In the rows, zero is written as 128.
Known rows, with every way that one mark hangs from another
{J98 {J623 {J384 {J585 J503} J857} J764}}: [113 130 139 136 120   4  96 111 153  98 136  91 141 192 135 151 121 125]
{J503 J585}: [111 157 111 111 126 113 125 120 165 111 156 103 100 174 135 139 148 124]
{J764 J623}: [108 170 124 116 124 120 130 123 147 109 160 111 122 121 138 151 151 122]
{J384 J857}: [120 165 136 136 133  58 135 117 152 123 138  98 119 157 120 141 140 119]
{J764 {J623 J98 {J384 {J585 J503} J857}}}: [135 138 140 132 132  88 102 116 183  90 131  88 188 147 133 152 136 139]
{J384 J585 {J623 J764}}: [ 94 142 139 121 121  62 101 110 136 122 152  95  97 192 140 146 119 105]
{J623 {J384 J857} J764}: [103 164 129 129 139  98 113 117 149 109 147 106 119 147 116 158 123 123]
{J384 {J585 J58 J503} J857}: [139 148 130 142 119  62 101 113 173 120 119  83 126 229 127 131 132 124]
{J384 {J585 J58} J857}: [117 172 131 139 121  57 101 115 159 124 121  79 111 211 124 137 130 117]
{J98 {J623 {J384 {J585 J58}} J764}}: [ 65 162 131 112 107  68  83 118 136  95 151  95 106 195 146 166 120 121]
{J623 J98 J764}: [ 64 146 142 107 131  77 114 115 141 108 173 104 114 134 137 162 129 129]
{J58 {J585 J503}}: [105 138 132 127 121  53 143 120 154 112 167 109 126 177 126 143 142 125]
{J585 J58 J503}: [109 147 125 117 118 132 120 121 164 110 148 108 110 191 137 142 144 133]
{J623 J98 J384 J764}: [ 67 149 138 105 136 116 113 120 146  92 171 108 122 119 133 169 127 136]
{J764 {J623 {J384 {J585 J58 J503}}}}: [128 152 115 117 116 166  95 123 175  91 137  99 138 176 141 151 141 135]
{J764 {J623 J384}}: [110 173 120 112 129 159 128 128 155  93 159 114 133 105 134 161 149 128]
{J503 {J585 J58}}: [103 168 106 106 115 157 105 121 168 111 149 105  97 202 143 143 142 127]

Rows
[ 63 139 156 104 124  99 105 114 137 112 168 111 122 155 151 162 119 122] => {J384 {J623 J98 J764}}
[ 78 148 138 113 135  73 100 115 150  93 160  88 122 140 129 164 122 128] => {J623 J98 {J384 J585} J764}
[127 131 145 136 137  50 112 114 179  95 131  81 163 170 122 145 130 139] => {J623 J98 {J384 {J585 J503} J857}}
[ 75 151 133 116 116  25 103 117 133  94 157  92 109 162 140 161 124 118] => {J98 {J623 {J384 J585} J764}}
[ 82 144 165 121 127  75 101 111 142 121 148 105 140 164 143 157 111 120] => {J384 {J623 J98 J764} J857}
[ 89 165 137 104 131 153 120 126 157  86 164 110 157  91 142 169 144 139] => {J764 {J623 J98 J384}}
[ 98 158 135 112 128 110 109 122 161  85 153  90 155 116 137 162 140 133] => {J764 {J623 J98 {J384 J585}}}
[ 82 119 149 110 110 107  72 109 157 109 147  96 129 222 158 152 111 128] => {J384 {J585 J58 J503} {J623 J98 J764}}
[137 139 145 138 113  82  92 113 171 123 114  89 137 247 140 131 121 117] => {J384 {J585 J58 J503} J623 J857}
[118 134 135 115 128 114 107 120 175  81 150  93 168 132 141 156 143 142] => {J764 {J623 J98 {J384 {J585 J503}}}}
[109 157 147 133 138  48 111 117 164  99 133  77 152 149 120 150 129 129] => {J623 J98 {J384 J585 J857}}
[146 133 131 146 130  12 122 112 170 118 126  82 133 198 120 128 139 121] => {J384 {J585 J503} J857}
[119 133 140 133 113  87  73 108 161 125 123  94 123 252 142 139 108 114] => {J384 {J585 J58 J503} {J623 J764} J857}
[109 171 144 121 134 134 114 123 164  94 144 105 175 109 134 164 137 139] => {J764 {J623 J98 {J384 J857}}}
[108 178 141 123 121 128  80 121 170  95 127  87 166 159 138 161 126 135] => {J764 {J623 J98 {J384 {J585 J58} J857}}}
[138 173 126 135 131  90 108 120 164 103 128  89 148 144 123 149 136 121] => {J764 {J623 {J384 J585 J857}}}
[ 83 151 160 125 113  75  66 108 148 122 130  86 135 221 147 154 102 117] => {J384 {J585 J58} {J623 J98 J764} J857}
[114 147 147 137 124  35  92 107 141 130 133  90 115 206 133 143 112 103] => {J384 J585 {J623 J764} J857}
[116 159 129 135 135  52 100 112 151 109 137  87 115 169 114 151 119 116] => {J623 {J384 J585 J857} J764}
[ 92 125 131 118 118  24 106 115 147  88 156  97 124 181 142 155 127 126] => {J98 {J623 {J384 {J585 J503}} J764}}
[ 93 152 140 117 135  73 119 119 158  91 153  83 133 138 129 157 137 131] => {J623 J98 {J384 J585}}
[118 166 142 128 132  83 101 118 167  96 134  85 173 130 131 157 132 131] => {J764 {J623 J98 {J384 J585 J857}}}
